Each row was made from one small tree. Brackets hold a mark, then the marks that hang from it, in the order of their numbers. Every link used is in the known rows. Write each row's tree.
In the rows, zero is written as 128.
Known rows
[Z_326 Z_932]: [125 126 123 133 145 122 131 131 130 159 125 139 116 132 114 117 143]
[Z_702 Z_932]: [145 122 129 126 148 121 135 117 138 162 118 122 180 131 122 142 136]
[Z_95 [Z_106 Z_913 [Z_932 Z_702]] [Z_840 Z_938]]: [184 136 132 139 154 119 111 122 117 158 137 149  98 164 169 134 170]
[Z_913 [Z_106 Z_932]]: [158 119 141 129 142 119 120 115 120 131 131 125  95 131 120 137 158]
[Z_840 [Z_95 Z_106] Z_938]: [206 157 156 133 120 123 110 154 119  98  67 130 107 144 144 137 129]
[Z_930 [Z_840 [Z_95 [Z_106 Z_913 [Z_932 Z_326 Z_702]]] Z_938]]: [243 151 156 139 154 104  96 167  86 140 127 162  77 165 153 173 158]
[Z_106 [Z_95 [Z_840 Z_938]] Z_913 [Z_932 Z_326]]: [200 121 133 130 192 101 121 103 111 166 146 151 126 152 167 145 179]
[Z_106 Z_95 [Z_932 Z_326]]: [172 102 122 127 165 114 130 130 100 176 160 147 119 130 135 155 160]
[Z_95 [Z_106 Z_913 Z_932] Z_840]: [137 121 124 132 174 127 120 101 122 166 147 138 113 151 190 152 189]
[Z_95 [Z_106 Z_913 [Z_932 Z_326 Z_702]] [Z_840 Z_938]]: [179 129 135 133 145 123 108 148 111 174 151 163  77 158 166 138 154]
[Z_840 [Z_95 [Z_106 Z_913 Z_932]] Z_938]: [222 150 138 134 171 103 114 119 108 129  81 132 121 163 159 143 175]
[Z_326 [Z_932 [Z_106 [Z_95 Z_840] Z_913]]]: [142 118 122 135 186  99 123 126  89 164 177 163  83 148 172 145 183]
[Z_95 Z_840]: [123 132 134 131 132 134 126 111 135 142 139 134 125 132 154 133 138]
[Z_106 Z_913 [Z_932 Z_326]]: [139 115 115 123 170 112 129 119 108 175 155 145 123 139 140 137 159]
[Z_326 [Z_932 Z_106 Z_702]]: [133 125 118 137 116 116 120 177  94 169 164 166  57 136 107 125 126]
[Z_840 [Z_95 [Z_106 Z_913 [Z_932 Z_702]]]]: [190 138 126 137 164 108 118 134  72 160 140 147 103 163 157 148 177]
[Z_326 [Z_932 [Z_106 Z_913]]]: [122 126 114 131 158 105 123 145 103 154 150 154  80 142 135 126 153]
[Z_702 [Z_932 [Z_106 [Z_95 [Z_840 Z_938]] Z_913] Z_326]]: [196 122 141 124 172  97 118 141 104 165 150 159 130 149 167 163 152]
[Z_95 [Z_106 Z_913]]: [120 127 128 127 146 125 119 139 116 117 132 131 110 141 165 136 152]

Write each row's tree
[188 134 146 135 150 117 121 110 130 119 119 135 133 142 156 136 148]  [Z_106 [Z_95 [Z_840 Z_938]]]
[218 125 160 135 164 109 113  98 122 123 123 132 101 144 148 145 179]  [Z_913 [Z_106 [Z_95 [Z_840 Z_938]] Z_932]]
[168 111 122 125 184  93 130 128  89 154 160 141 151 145 154 166 167]  [Z_702 [Z_932 [Z_106 Z_95 Z_913]]]
[152 122 125 135 155 104 118 140  67 145 205 165  80 152 175 150 161]  [Z_932 [Z_106 [Z_95 Z_840] Z_913] Z_702]
[202 120 147 125 144 112 118 156 115 170 139 158 119 136 151 167 132]  [Z_702 [Z_932 [Z_106 [Z_95 [Z_840 Z_938]]] Z_326]]
[154 116 113 138 169  90 122 158  62 162 191 170  73 152 134 135 166]  [Z_326 [Z_932 [Z_106 Z_95 Z_913] Z_702]]
[240 157 154 140 178 103 101 121 114 112  88 134 112 165 167 176 181]  [Z_930 [Z_840 [Z_95 [Z_106 Z_913 Z_932]] Z_938]]
[186 129 137 131 140 102 108 170  75 143 185 177  61 152 163 143 136]  [Z_932 [Z_106 [Z_95 [Z_840 Z_938]] Z_913] Z_326 Z_702]
[219 120 161 134 141 109 107 142  95 150 162 160  65 144 133 140 155]  [Z_913 [Z_106 [Z_95 [Z_840 Z_938]] [Z_932 Z_326 Z_702]]]
[185 112 147 138 156 112 117 112  88 154 184 147  83 144 146 149 180]  [Z_913 [Z_106 [Z_95 Z_840] [Z_932 Z_702]]]
[159 110 128 128 114 114 117 198  65 153 198 174  56 129 130 153 116]  [Z_932 [Z_106 Z_95] Z_326 Z_702]
[175 135 134 134 169 122 113 104 138 147 112 135 114 158 180 140 179]  [Z_95 [Z_106 Z_913 Z_932] [Z_840 Z_938]]
[175 105 114 130 180  97 127 135  68 182 196 161 113 150 139 145 171]  [Z_106 Z_95 Z_913 [Z_932 Z_326 Z_702]]
[179 128 140 126 154 104 111 152  95 132 160 164  76 145 174 149 144]  [Z_932 [Z_106 [Z_95 [Z_840 Z_938]] Z_913] Z_326]
[163 105 125 120 175  96 127 155  82 170 174 156 132 138 151 169 152]  [Z_702 [Z_932 [Z_106 Z_95 Z_913] Z_326]]
[136 115 123 117 150 108 125 158 103 175 159 152 126 135 140 155 131]  [Z_702 [Z_932 [Z_106 Z_913] Z_326]]
[224 126 158 140 149 106 110 116 101 133 147 145  84 150 136 138 171]  [Z_913 [Z_106 [Z_95 [Z_840 Z_938]] [Z_932 Z_702]]]
[188 134 129 142 166  92 114 146  84 156 166 173  67 161 152 128 165]  [Z_326 [Z_932 [Z_106 [Z_95 [Z_840 Z_938]] Z_913] Z_702]]
[166 114 120 134 208 103 131  73 103 169 167 139 145 153 180 153 204]  [Z_106 [Z_95 Z_840] Z_913 Z_932]
[175 105 153 127 161 117 117 123 101 159 174 149  78 131 153 158 174]  [Z_913 [Z_106 [Z_95 Z_840] [Z_932 Z_326]]]
[151 114 118 130 128 124 125 151 101 190 170 157  96 134 113 135 131]  [Z_106 [Z_932 Z_326 Z_702]]
[150 120 119 140 172  97 121 143  69 176 202 176  67 155 161 139 175]  [Z_326 [Z_932 [Z_106 [Z_95 Z_840] Z_913] Z_702]]
[206 122 130 134 178  99 119 119  90 177 171 164 109 160 156 139 170]  [Z_106 [Z_95 [Z_840 Z_938]] Z_913 [Z_932 Z_326 Z_702]]
[146 111 124 122 155 102 120 167  73 136 184 161  81 134 157 155 144]  [Z_932 [Z_106 Z_95 Z_913] Z_326]
[224 163 171 138 127 122  97 157 125  81  74 132  98 147 153 170 137]  [Z_930 [Z_840 [Z_95 Z_106] Z_938]]
